Every row comes from one small tree of marks. The marks that hang from a mark follow it in brackets, in alphabetical order. Every link used is in the known rows. Which tree was each row made from?
In the rows, zero is written as 128.
Known rows
gutuv(dovi nema(lilo(godif(likevi) zuzis))): [164 228  99 144 112 166 136 159 142  80 154 137  77 170 105 184  89 111]
godif(lilo): [122 141 145 130 111 135 129 131 115 121  98 133 119 139 122 176 111 135]
gilanad(zuzis): [119 148 137 115 125 139 160 115 120 156 126 108 122 133 136 126 133 150]
zuzis(gutuv(dovi nema(lilo(godif)))): [146 218  81 144 130 144 104 144 139  94 164 135  95 138 118 164  92 113]
nema(lilo): [115 125 121 128 122 136 127 139 130 116 127 130 139 142  99 165 139 152]
lilo(godif(likevi) zuzis(gutuv)): [112 171 101 125 120 143 144 151 118 106 158 144 148 128 118 141 107 108]
nema(gutuv(dovi) lilo(godif zuzis)): [131 217  82 127 125 156 152 162 116 105 169 147 134 150  94 175 109 135]
zivi(zuzis(gutuv(dovi nema(lilo(godif(likevi)))))): [157 241  89 162 112 149 133 164 139  94 121 151  99 166 104 180  76 106]
godif(likevi): [129 130 147 126 112 132 131 137 138  98  94 139 128 136 112 151 120 132]
zuzis(gutuv(dovi nema(lilo(godif(likevi))))): [146 219  96 143 119 146 106 151 147  72 139 143  95 145 107 180  86 114]
gutuv(dovi nema(lilo(zuzis))): [163 214  95 147 122 165 163 144 144 104 152 120  80 160 127 188 104 112]
godif(likevi lilo(zuzis(gutuv(nema)))): [111 201 130 134  94 159 174 152 126  94  97 132 103 150 123 226  93 103]
zuzis(gutuv): [112 142 109 129 134 124 131 127 128 124 135 128 146 110 135 136 124 121]
gutuv(dovi nema(lilo)): [166 202 107 147 123 152 127 139 150  95 135 125  75 157 119 179 102 123]
gilanad(nema(lilo(godif))): [117 136 110  90 120 153  88 134 132 125 182 135 117 148 104 150 151 129]
gutuv(dovi nema(lilo(godif))): [165 213  97 145 124 149  96 147 141  95 160 135  71 160 109 159  93 120]
zivi(zuzis(gutuv(dovi nema))): [166 233  88 164 126 142 158 144 138 126 123 133  94 145 143 155  81  89]
zivi(dovi zuzis(gutuv(nema(lilo(godif))))): [152 231  93 170 122 151 142 159 134 133 158 148 121 175 109 152  88 115]

Which tree is each row?
[152 221 101 172 121 152 169 153 142 134 135 139 124 172 118 170  96 119]
zivi(dovi zuzis(gutuv(nema(lilo))))
[104 148  93  93 123 165 158 132 134 131 179 119 139 134 125 183 157 116]
gilanad(nema(lilo(zuzis(gutuv))))
[118 183 102 134 114 160 159 152 134 123 156 115  93 163 115 185 128 115]
gutuv(nema(lilo(zuzis)))
[121 156 149 128  94 154 175 145 118  99  83 138 125 153 115 209 104 126]
godif(likevi lilo(zuzis))
[146 208  89 146 128 145 130 138 147  95 140 126  98 135 127 181 101 115]
zuzis(gutuv(dovi nema(lilo)))
[110 170  84 125 135 139 141 142 109 134 187 134 148 120 132 121 115 104]
lilo(godif zuzis(gutuv))
[143 191 129 138 105 154 181 140 126  82  87 141 130 136 129 216  84 117]
godif(likevi lilo(zuzis(gutuv(dovi))))
[139 184  93  99 118 170 135 141 139  94 178 139 126 142 114 181 125 111]
gilanad(nema(lilo(godif(likevi) zuzis(gutuv(dovi)))))
[135 187  91 134 121 153 146 154 129  82 151 146 147 141  98 179 103 130]
nema(lilo(godif(likevi) zuzis(gutuv(dovi))))
[133 220  98 126 112 159 154 169 124  78 142 155 134 157  81 192 102 138]
nema(gutuv(dovi) lilo(godif(likevi) zuzis))
[151 217  83 144 133 154 178 136 136 117 162 118 101 128 157 160  97  87]
lilo(zuzis(gutuv(dovi nema)))
[126 159 119 124 115 146 141 151 118 109 152 143 132 145 112 134 112 114]
lilo(godif(likevi) zuzis)
[107 165 115 130 115 147 175 135 109 127 122 128 140 128 136 192 108 116]
godif(lilo(zuzis(gutuv)))
[166 214 111 144 113 152  99 153 148  73 137 142  72 167  99 176  88 121]
gutuv(dovi nema(lilo(godif(likevi))))
[119 180 105 133 117 144  92 155 131 115 164 130  85 163  98 157 117 123]
gutuv(nema(lilo(godif)))
[134 186  75 135 134 150 143 146 121 108 177 138 147 135 111 160 109 128]
nema(lilo(godif zuzis(gutuv(dovi))))
[ 91 191 105 115 105 155 150 175 114  96 145 151 146 160  70 191 124 142]
nema(gutuv lilo(godif(likevi) zuzis))
[163 196  94 159 133 133 163 136 130 128 113 140 135 131 139 143  91 109]
zivi(zuzis(gutuv(dovi)))
[125 217 107  77 118 170 133 131 125 136 175 125 103 152 110 167 136 150]
gilanad(nema(gutuv(dovi) lilo(godif)) zuzis)
[145 222 124 142  99 162 177 147 133  80  94 135  94 148 133 228  76 100]
godif(likevi lilo(zuzis(gutuv(dovi nema))))
